Each row comes from the steps of one path. Every step used is in the known rows, and no mark comes twice. Write the path behind each row, first mark first.
In the rows, zero is written as 128.
Known rows
manad-likat-savum-rara: [121 134 144 133  93 218 143 147 157  65 171 118 148 110 120 147 145 100
  85 111 130 120 114  81  90 111 105]
zigetag-sosasel: [117 136 146 104 176  72 127 107  86  65 160 173 101 122 117 121 106 155
 173 139 183 104  67 110  93 119 128]
savum-likat: [121 120 113 114 167 172 144 128 125 156 225 156 124 165 149 124 141 120
 124 110 135 133 116  89 122 125 157]
manad-likat-savum: [129 140 128 133 135 163 139 162 142  94 139 146 155 117 101 144 145 109
 148 122 136  83  96  99 123 128 154]
sosasel-zigetag: [142 115 126  94 167  62 138 120 122  61 120 132  96 172 116 149  87 137
 146 127 133 147 159 116 122 125 127]
zigetag-sosasel-piva-reme: [104 144 155 108 158 120  67 111 114 123 193 133  89 130 144 152  64 141
 111 129 165  98  86 117 133 119 112]
piva-vukazap: [ 85 131 109 144 118 103 132 142 109 107 170 129  82 148  73 120 147 102
 224 129 139 129  34  96  72 123  98]
vukazap-piva-manad-likat: [120 122 112 151 134 184 159 140 114 103 108 137 174 152 141 106 133 134
 151 103  89 117  77 158 109 151 153]
zigetag-sosasel-piva-manad-likat: [140 129 138 117 157 150 155 151 109  84 158 138 143 132 124 124 120 157
 150 102  96  99  44 101 131 135 158]
vukazap-piva-sosasel-zigetag: [136 115 124  97 125 117 125  88 106  95  91 139 117 124 123 164  96 149
 130 141 188 145 211 120 193 128 150]
pimop-rara-savum-likat: [145 116 116 104 127 134 129 139 125 148 213 142 127 145 158 130 152 104
  97 130 109 134 162  57 108 105 129]
vukazap-piva: [ 94 113 116 146 113 161  87 101 114 124  95 139 130 163 136 134 111 114
 147 139 181 105 120 174 116 152 144]
savum-likat-manad: [129 127 130 127 170 119 166 140 132 182 144 125 143 125 145  96 144 141
 141 113 126 169 135 140 111 142 150]
kapu-likat: [132  98 109 122 133 164 109 120 131  84 193 137 110 158 145 108 123 111
 131 121 115 141  93 117 130 129 116]
likat-manad-piva: [125 130 127 160 109  57 136 115 133 169   7 130 128 117  95 105 119 144
 198 131  93 126  77 217  82 155 129]
sosasel-piva-manad-likat-savum-rara-pimop: [142 123 128 118 137 137 117 157 159 120 158 101 121 156 158 148 143 109
  11 140 101 102 173 114 177 115 113]
savum-likat-manad-piva: [135 125 127 155 121  95 144 124 131 201  64 141 140 119 108 105 138 147
 157 119  80 140  95 176 106 154 151]
manad-piva-sosasel-zigetag: [151 126 126 100 121  66 141  89 117 103  71 147 103 115  96 161  97 157
 160 136 138 139 168 129 171 121 138]
pimop-rara-savum-likat-manad: [148 122 130 121 134  93 153 148 133 184 132 111 145 111 152 100 153 128
 120 130 105 170 174 116 102 126 128]
kapu-likat-manad-piva-sosasel: [139 130 120 137  88 126 139  88 125 180  62 138 131  71 115 106 133 153
 180 137 136 141 113 169 168 133 138]
pimop-rara-savum-likat-manad-piva-sosasel: [149 138 123 129  70 112 141 101 124 208  74 137 139  61 124 119 148 148
 154 145 124 138 153 134 150 117 138]
vukazap-piva-reme: [ 80 136 124 149 125 161  71  95 123 148 137 133 127 154 165 132  79 116
 109 129 156 123 126 181 106 139 105]
likat-savum-rara: [111 142 145 131 109 185 111 141 154  85 172 101 123 130 124 141 136  95
  96 132 162 128 152  99  97 107  88]
rara-savum: [142 124 110 109 154  22 124 121 122 120 104 138 109 147 131 125 131  92
 161 145 136 113 145 138 126 114 110]

Which path is each row?
[147 121 131 151  82  80 133 130 134 198  60 129 139 110 115 111 145 136
 138 132  63 140 125 159  89 141 133]
pimop-rara-savum-likat-manad-piva
[129 117 122 138 124 149 120 144 146 120 127 114 144 152 168 135 154 106
   4 144 109 113 193 139 164 125 112]
vukazap-piva-manad-likat-savum-rara-pimop
[162 120 132 103 128  71 158 102 118 150  82 143 123  93 108 147 116 171
 136 126 125 170 205 119 189 129 160]
savum-likat-manad-piva-sosasel-zigetag
[104 131 113 127 104 181 109  76 106 150 102 148 133 101 137 137 120 132
 161 149 223 113 140 149 177 129 150]
vukazap-piva-sosasel
[123 115 112 109 139 109 129 107 151 109 151 127  94 167 172 134 126 105
  42 149 121 119 137 143 119 108  84]
savum-rara-pimop
[133 118 120 117 122 136 138 136 159 102 155 132 121 142 154 147 147 100
  20 142 108 101 150 115 141 110 107]
manad-likat-savum-rara-pimop
[115 133 143 151  92 231 125 155 144  84 150 102 169 123 135 136 151 107
  73 114 125 131 153 111 113 126 107]
vukazap-piva-manad-likat-savum-rara
[123 124 154  94 153 112  83 121 103  89 165 138  82 129 110 156  90 148
 147 137 191  76  65  90 149 127 154]
zigetag-sosasel-piva
[103 134 114 158 164 126 104 132 107 134  94 104 144 190 155  91 122 127
 162 133 141 137 154 196 125 151 124]
vukazap-piva-manad
[125 142 143 140 115 206 146 162 150  73 174 102 156 122 130 128 150 108
  90 110 113 137 133  96  95 114  98]
piva-manad-likat-savum-rara
[129 138 148 132 105 222 121 167 155  83 177  87 147 121 126 150 141 108
  76 109 119 120 134  86 128 117 112]
sosasel-piva-manad-likat-savum-rara
[175 119 133  98  96  56 151 109 121 148  80 128 123  83 116 151 123 160
 116 140 106 171 229  95 175 115 139]
pimop-rara-savum-likat-manad-piva-sosasel-zigetag
[130 140 166 123 115 203 121 162 135  64 187 104 141 102 119 147 140 129
  68 113 136 117 126  65 131 114 117]
zigetag-sosasel-piva-manad-likat-savum-rara
[150 123 125 120 171  60 162 144 130 195 122 123 146 116 144  98 158 127
 128 122 115 173 178 135 132 134 144]
rara-savum-likat-manad
[102 126 116 172  89  88 145 149 115 187 116 130 107 118  55 108 170 127
 202 118  84 150  45 122  88 146 123]
savum-likat-manad-piva-vukazap
[130 146 123 138 103  99 146  87 123 189  32 140 130  71 107 114 126 155
 206 143 152 126 105 184 147 131 138]
likat-manad-piva-sosasel
[136 145 134 138 150 158 120 186 140 109 143 111 156 134 110 138 142 119
 139 119 122  88 122 102 161 135 160]
sosasel-piva-manad-likat-savum
[126 141 126 128 185 112  98 152 124 134 140  85 110 190 138 110 106 131
 169 126 129 118 122 154 141 137 127]
sosasel-piva-manad
[116 132 131 162 113 104 103 108 142 179  93 126 127 119 141 106  93 137
 123 117  66 151  98 198 101 143  92]
kapu-likat-manad-piva-reme
